Every row comes from one small tree of marks. The marks that hang from a mark follow it in brackets, in alphabetical order. Every link used is in the known rows. Which tree was each row made from?
Known rows:
B(N(M(L) X)): [ 0.39 -4.02  2.27 -3.23  3.40  0.11 -0.56 -2.15 -3.31 -1.56 -1.99  2.24
  0.91 -2.98  1.81 -1.14  0.88  3.96 -0.89 -1.35 -2.28  2.53 -0.78  1.82
 -2.82  0.42]
N(B(L(W)) M X(V)): [ 0.74 -0.35  0.90 -3.63 -0.92  1.51  1.25 -1.77  3.01 -3.65  5.48  0.67
  3.06 -6.94 -2.51  4.41 -1.31  3.24  1.95 -1.18 -2.87  1.20 -0.09  3.88
  0.13  3.43]
W(L): [-2.36 -1.17  2.79 -0.19  1.60  0.26 -1.07 -3.16  1.87 -0.81 -0.48 -1.30
 -0.31 -1.55 -0.41 -0.13  4.51  2.30 -0.09  0.68 -0.35  0.98 -0.75 -0.93
  0.82  0.51]
X(N V(M(L))): [ 0.43 -3.81 -0.72 -1.59  1.59 -0.50  0.17 -3.70  1.48 -0.39  0.27  0.03
  4.06 -0.03 -1.23  0.26  1.05  0.71 -1.15  2.53  0.20 -0.63 -2.07  0.31
 -1.57  2.49]
B(L N(M X(V))): [ 1.34 -2.31  1.01 -4.68  0.53  1.44 -0.45 -1.74  0.56 -1.36  2.64  1.94
  2.75 -3.43 -0.68 -0.22 -2.66  4.95 -1.70 -1.44 -3.82  1.26  0.13  6.44
 -1.68  1.28]
N(X(V(M))): [ 1.73 -3.47 -0.25 -1.63 -0.01  2.87 -2.06 -1.34  3.68 -1.14  0.21 -1.43
 -1.03 -1.20 -1.88 -0.31 -2.63  2.17 -4.93 -0.42  0.13  0.44 -0.89  3.78
 -1.68  1.13]
V(M X): [ 0.71 -2.28  0.21  1.25  0.06  2.73 -0.66 -5.91  0.56  3.31 -1.44  0.17
 -2.17  0.36  0.35 -0.30  0.88  0.81 -0.72  1.21  0.19  1.07  0.68  1.06
  2.24  0.61]
V(M X(N(B))): [ 0.52 -1.75 -1.60  2.47 -0.15  0.74 -0.01 -7.08 -1.17  3.58 -0.14  1.58
 -0.56 -1.72 -0.86 -0.61  3.50  0.81  3.44  5.28 -2.04  4.15 -1.71 -1.62
  3.14  1.16]
L(W): [ 1.53 -1.98  3.12 -0.81 -0.59  1.83 -1.18 -2.35  1.84 -1.03 -0.71  0.22
 -1.21 -2.61  0.69  3.31  1.22  0.87  0.54 -1.93 -0.07  0.84 -0.17  0.40
 -0.16 -0.38]
L(X(N V(M))): [ 0.84 -2.13 -1.66  1.64  0.99  2.58 -1.07 -2.61  2.89  2.35  3.30 -0.81
 -0.22  2.04 -2.97  0.47 -1.76 -0.29  0.23  2.20 -1.00 -0.35 -1.31  0.70
  1.03  0.63]
X(N(B M) V): [-0.67 -1.75  0.40  0.30  1.34 -1.51  1.41 -4.46 -1.90 -1.88  3.31  0.73
  1.68 -3.45 -2.76  0.59  2.11  2.90  3.19  4.34 -3.73  1.91  0.55  0.77
  3.09  3.14]
B(L N(X(V))): [ 2.83 -1.46  0.84 -5.49 -1.42  2.48 -1.27 -1.47  3.03 -2.08  1.02  1.57
  3.02 -2.82 -0.52 -0.74 -3.43  4.50 -1.99 -2.48 -1.80  1.85 -1.85  5.82
 -3.15 -0.01]
L(B(N)): [ 1.13 -2.21  3.72 -0.87  0.41  1.75 -1.48 -3.75  0.69 -2.36 -3.59  1.08
 -0.16 -2.00  2.45 -2.20 -0.54  5.96 -1.00  0.54  0.72  2.31  0.09 -0.20
 -1.22 -0.37]
M(L(W X(N))): [ 0.58 -1.06  1.58  0.52  0.17  1.41 -0.44 -2.00  0.34  0.06  1.81  1.12
  0.80 -1.02  0.75  3.33  1.80 -2.67  5.34 -1.41  0.07  1.49 -3.35 -2.89
 -1.40 -0.79]
S(L(B W X)): [ 0.87  1.04  5.16  2.22 -1.07  3.17 -0.56 -3.75  4.09  1.09  1.06 -0.59
 -1.34  0.19  2.01  1.36 -2.59  1.14  4.27 -3.45  1.94  1.33  0.21 -2.03
  0.06  0.86]
W(L(B(N(X(V(M)))))): [-0.21 -2.19 -0.88 -2.53  3.08  1.75 -2.86 -2.28  4.21 -3.60 -0.26  0.17
  0.86 -1.87 -2.75 -4.09 -1.53  6.53 -5.74 -0.77  0.41  1.10 -1.79  1.22
 -3.92  0.64]
L(B(N) X): [ 1.17 -0.50  2.74  0.55  0.42  3.97 -1.68 -2.76  0.91 -1.35 -1.32  0.47
 -1.66 -0.18  1.65 -1.67 -2.63  5.00  0.86 -0.08  0.62  2.44 -0.12 -0.04
  0.06 -1.09]
M(L(B X(N V))): [ 0.35 -0.92  2.04  0.66  0.02  1.47  1.47 -2.06  1.36 -4.10  1.92 -1.04
  2.00 -0.03  0.51 -0.06 -1.91  0.79  3.06  1.36  2.74  0.98 -3.10 -1.72
 -1.03  1.36]
N(X): [ 1.56 -2.62  2.62 -0.90 -1.55  2.27 -1.73 -1.50  0.19 -1.13 -1.27 -0.44
 -2.73 -1.91  1.32  0.37 -0.19  1.11 -1.76 -0.38  0.28  2.71 -2.49  1.48
 -1.04 -0.73]
L(B(N(M)) W X(V)): [ 1.10 -0.40  1.50 -0.90  2.86  3.02 -0.53 -1.81  1.72 -3.01  3.20  1.25
 -0.18 -2.28 -1.02  0.58 -4.38  4.37  2.04 -3.82 -1.27  0.28  2.39  1.22
 -0.59  0.03]
N(B X(V(M(L)))): [ 0.94 -2.05 -1.12 -2.98  1.31  0.94  1.07 -2.26  3.31 -3.40  0.04 -0.31
  3.53 -3.49 -2.30 -0.16 -0.20  3.75 -2.54  0.96  0.46  1.86 -2.21  1.62
 -2.31  4.24]
M(L(B)): [-0.73 -2.17  5.01 -0.49 -0.66  1.05  0.81 -3.65  0.96 -4.20 -3.12 -1.70
  1.67 -2.50  3.30  0.39  0.87  3.72 -0.28  0.98  4.07  1.15 -1.19 -1.66
 -1.45  1.61]
V(M(L(B W)) X(N)): [ 0.79 -1.98  0.43  1.74  0.19  1.01  0.33 -6.44  0.34 -0.38 -1.15  1.27
  1.19 -1.80  1.95  0.93  1.43 -0.51  2.13  0.35  2.42  1.72 -2.81 -3.46
 -1.65  0.77]

Write each row's tree:
[-1.94 -0.58 -1.37  2.60  2.39  1.85 -0.85 -2.81  4.75 -1.56  4.23 -1.97
  0.50  0.96 -2.97 -1.31 -0.19  1.51 -0.01  3.17  0.94 -0.79 -2.68 -2.27
  0.48  1.54]
W(L(B X(N V(M))))
[-2.71  0.71  2.95  2.64  1.27  2.58 -0.59 -2.41  3.08 -1.76  1.17 -2.40
 -1.60 -0.56  0.22 -0.58  1.02  2.61  1.52  0.41  1.70  0.52 -1.28 -2.83
  1.32  0.21]
W(L(B X))
[-1.97  1.11  2.10  0.79  1.37  2.84  0.16 -1.43  5.00 -4.13  2.87 -2.71
 -0.68  0.01 -1.98 -0.38 -1.17  2.52  0.81 -0.95  2.09 -0.37 -0.79 -1.06
  0.32  1.39]
W(L(B X(V)))
[ 1.22 -3.77  1.75 -1.80  2.25  1.33 -1.99 -2.24 -2.65 -0.15 -1.40  2.08
 -2.17 -2.40  0.81 -1.48 -0.28  4.36 -1.29 -0.94 -3.66  2.68  0.46  2.97
 -0.67 -0.70]
B(N(M X))
[-1.92 -2.49  2.15  0.38  2.35 -2.48  2.66 -4.83 -3.69 -1.00  0.67  0.81
  3.06 -3.76  0.25  0.96  5.55  2.41  4.92  5.07 -2.86  2.58 -0.87 -2.12
  1.98  3.01]
X(N(B M(L)))
[ 0.77 -1.79 -1.87  0.81  1.47 -0.10  1.22 -6.16 -0.39  0.93  0.45  2.61
  2.40 -3.21 -0.92  1.64  4.50 -0.72  4.75  2.09 -0.88  3.64 -2.77 -2.74
  0.02  2.07]
V(M(L(W)) X(N(B)))
[-0.38 -1.46  0.92  2.88  1.07 -0.59  1.63 -6.93 -5.17  1.74  1.65  1.97
 -1.19 -2.77 -0.45  0.08  4.32  1.18  6.65  4.79 -3.89  4.66 -0.15 -1.12
  4.83  1.52]
V(X(N(B M)))
[-0.14 -1.60  0.66 -1.51  2.53 -2.33  2.43 -3.75 -1.39 -3.78  3.51  1.85
  4.27 -5.28 -2.27  2.92  3.36  1.53  5.29  0.97 -2.43  1.40 -0.94 -1.06
 -0.27  3.48]
X(N(B M(L(W))) V)
[-0.14 -0.36  2.90  3.14 -0.76  1.33 -0.59 -4.68  0.67  5.39  1.41 -0.05
 -0.79  3.09  1.20 -0.42 -0.71 -1.25  5.52  0.24 -0.86  3.04 -1.74 -1.41
  1.68  0.02]
S(L(X(N)))
[ 2.20 -0.78 -0.81 -1.01  2.10  4.44 -2.16 -1.73  5.47 -1.72  1.17  0.78
  0.59 -0.78 -2.05 -0.32 -5.30  4.65 -1.29 -2.91  0.57 -0.52  1.33  0.73
 -1.99  0.39]
L(B(N) W X(V(M)))
[ 1.05 -0.28  0.46  0.62  0.51  4.81 -1.51 -1.83  6.38 -2.23  2.48 -1.36
 -0.86 -1.01 -1.83  2.38 -4.72  1.84 -0.83 -1.88  2.17 -1.37  0.94  0.45
 -0.40  1.22]
L(B W X(V(M)))
[-2.74 -0.14  1.86  3.52  0.57  2.02 -1.01 -2.87  1.67 -1.21  2.17 -1.69
 -1.44 -0.09  0.33 -0.77  2.04  0.61  3.08  2.71  0.64  2.06 -3.44 -4.33
  1.00 -0.95]
W(L(B X(N)))
[ 1.14 -0.33 -3.03  1.10  0.94  2.09 -0.67 -2.27  3.80  0.39  4.92  1.11
  1.01 -1.62 -4.52  2.43 -0.83  0.23  3.44  1.82 -2.34  1.09 -1.07 -0.66
  1.07  1.68]
L(W X(N(B) V(M)))
[ 0.88  0.15  1.32  0.73 -2.09  3.30 -0.44 -2.23  2.88  1.94  4.40  0.63
  1.10 -1.38  0.87  4.59  0.25 -2.39  5.89 -0.61 -2.10  0.81 -3.11  0.03
  0.81 -1.16]
B(L(W X(N)))
[ 0.47 -1.28  0.25 -0.44 -0.48 -0.68  0.82 -4.17  0.14 -2.50  1.71  0.42
  1.83 -2.95 -2.61  0.12  1.48  2.38  3.02  3.74 -1.54  3.77 -1.72  0.13
  1.47  2.11]
X(N(B) V)
[ 0.58 -2.16 -1.96  0.12  0.55 -0.10 -0.26 -4.57  2.07 -0.32  1.35 -0.11
  2.68 -2.13 -3.67  0.39  1.37  2.49  0.42  5.23 -1.88  1.69 -1.14 -0.06
  1.04  3.03]
X(N(B) V(M))
[ 0.35 -1.16  0.38  0.77  1.76  1.75 -0.30 -1.92 -0.08 -0.22  6.10  0.92
 -0.79 -1.07 -2.26  3.04 -1.09 -1.42  4.96 -1.15 -3.01 -0.09  0.10  0.59
  1.16  0.10]
L(W X(N(M) V))
[ 1.02 -2.02 -1.13 -1.68  0.04  1.90 -0.61 -2.18  3.52 -2.36  0.99 -0.52
  0.45 -3.24 -3.10 -0.19 -1.10  3.94 -3.13  1.45 -1.04  2.29 -1.14  2.70
 -0.61  2.75]
N(B X(V(M)))
[ 1.35 -3.07 -0.75 -2.00  1.72  0.00 -0.42 -3.27  2.75 -1.35  1.19  0.98
  3.94 -1.73 -1.97  2.79  0.96 -0.62 -0.48 -0.02  0.20 -0.74 -2.07 -0.18
 -2.70  1.93]
X(N V(M(L(W))))
[ 2.15 -0.15  0.22  0.06 -0.26  2.37 -0.87 -1.45  2.14 -0.76  4.25  0.73
 -0.52 -0.56 -1.87  2.62 -1.64 -2.02  4.22 -1.87 -0.59  0.87 -2.22  0.02
  0.13 -0.61]
L(W X(N V))
[-1.50 -0.58  3.18 -0.36 -0.13  0.70  1.98 -4.59  0.54 -0.08  1.91 -0.51
  2.85 -4.73  0.09  2.84  2.82  4.55  2.63  3.63 -3.56  1.08  1.56  1.90
  3.61  3.73]
N(B(L) M)
[ 2.80 -3.06 -0.59 -2.11  0.86  3.15 -2.48 -2.17  3.03 -3.31 -1.55  0.30
 -0.08 -2.00 -0.52 -3.32 -4.65  6.13 -5.77 -0.48  0.93  1.78 -0.83  2.96
 -3.91  0.73]
L(B(N(X(V(M)))))
[ 0.09  0.62  3.40  0.25 -0.50  2.20  0.19 -3.54  4.19  2.76  2.61 -0.76
  0.37  2.88 -1.11 -0.16 -3.51  1.03  2.92 -3.00  0.17  0.89  0.89  1.92
  1.13  2.13]
S(L(X(V)))
[ 1.26 -3.41  2.10 -3.97  3.43  0.60 -0.96 -1.72 -2.12 -2.37 -1.09  3.23
  1.31 -4.47  0.97  0.40  0.79  2.99 -0.06 -4.24 -2.41  1.86 -0.92  1.32
 -3.56 -0.16]
B(N(M(L(W)) X))
[ 1.48 -0.56  2.26 -2.31  1.64  2.83  0.40 -1.99  2.06 -4.76 -0.37  0.64
  2.71 -0.11  0.31 -1.75 -3.71  5.29  0.90 -2.05  2.08  1.50 -0.44  0.43
 -2.55  1.38]
M(L(B(N) X(V)))
[ 2.56 -0.81  4.41 -1.55 -0.77  1.14 -2.54 -3.88  1.82 -0.55 -2.29  2.30
 -0.15 -2.75  2.25 -2.09 -3.48  4.27  0.40 -4.71  0.77  4.11 -1.41  0.64
 -4.66 -0.60]
S(L(B(N(X)) W))
[-0.66  1.47  0.77 -1.37  0.32  2.52  2.29 -1.97  3.77 -1.30  7.16  0.14
  3.42 -3.90 -3.00  5.19 -1.21  2.17  5.53 -1.12 -3.62 -0.36  1.81  2.81
  2.73  3.30]
N(B(L(W X(V))) M)
[ 0.27 -0.41  1.54  1.96  0.97  2.13  0.66 -2.59  0.83 -2.39  5.24 -0.32
 -0.95 -1.94 -1.13  2.62 -2.62 -0.02  4.29 -0.61 -0.58 -0.09 -0.47 -0.84
  0.50  0.65]
L(B W X(N(M) V))
[-0.08 -0.99 -1.29  1.37  1.95  1.56  0.33 -3.32  2.21  0.65  1.75  1.00
  2.50 -2.13 -1.77  2.80  2.58 -0.16  4.80  2.34 -1.69  1.44 -2.63 -3.74
 -0.48  1.90]
V(M(L(W X(N(B)))))
[ 1.13  0.68  1.99 -1.64 -1.90  4.23  0.63 -1.33  5.18 -0.11  4.07 -1.33
  1.89  0.25 -1.09  2.70 -2.76  1.18  1.32 -1.14 -0.13 -1.13 -0.32  3.59
  1.45  1.82]
B(L(X(V)))
[ 0.25 -0.63  0.85 -2.71  2.23  3.23  0.58 -2.69  1.89  0.89  4.36  1.25
  2.89 -0.81 -1.48  1.10 -3.14  4.37  1.57 -1.12 -4.17 -0.74  2.26  4.85
  1.54  1.45]
B(L(X(V)) N(M))
[ 0.73 -3.36 -0.86  2.52  0.02  1.25 -1.28 -6.56 -1.09  4.53 -0.72  0.69
 -1.70  0.66  0.40 -0.31  2.39 -1.02  1.26  3.29 -1.19  2.43 -1.91 -0.56
  2.06 -0.53]
V(M X(N))
[ 2.53  0.68  0.84 -3.92  0.02  4.34 -0.73 -1.45  5.36 -0.48  4.06  1.89
  2.92 -1.55 -1.37  2.58 -3.82  2.30  2.42 -4.58 -2.44 -0.14 -0.20  3.90
 -0.88 -0.21]
B(L(W X(V)) N)
[-1.18 -1.30  2.53 -1.05  2.98  1.68  1.99 -1.54  0.48 -1.89  2.93 -0.89
  1.36 -0.08 -0.92  2.14 -1.18  1.50  2.25 -1.35 -0.35 -1.17  1.53  1.46
  0.98  2.90]
N(M(L(X(V))))
[ 0.12 -2.81  1.54 -1.99  2.30 -1.63  1.65 -2.99 -1.36 -2.49  2.87  1.41
  3.35 -2.81 -1.07  3.35  2.24 -0.38  2.97 -0.79 -1.41 -0.45 -0.55  0.12
 -0.99  2.17]
X(N(M(L(W))) V)
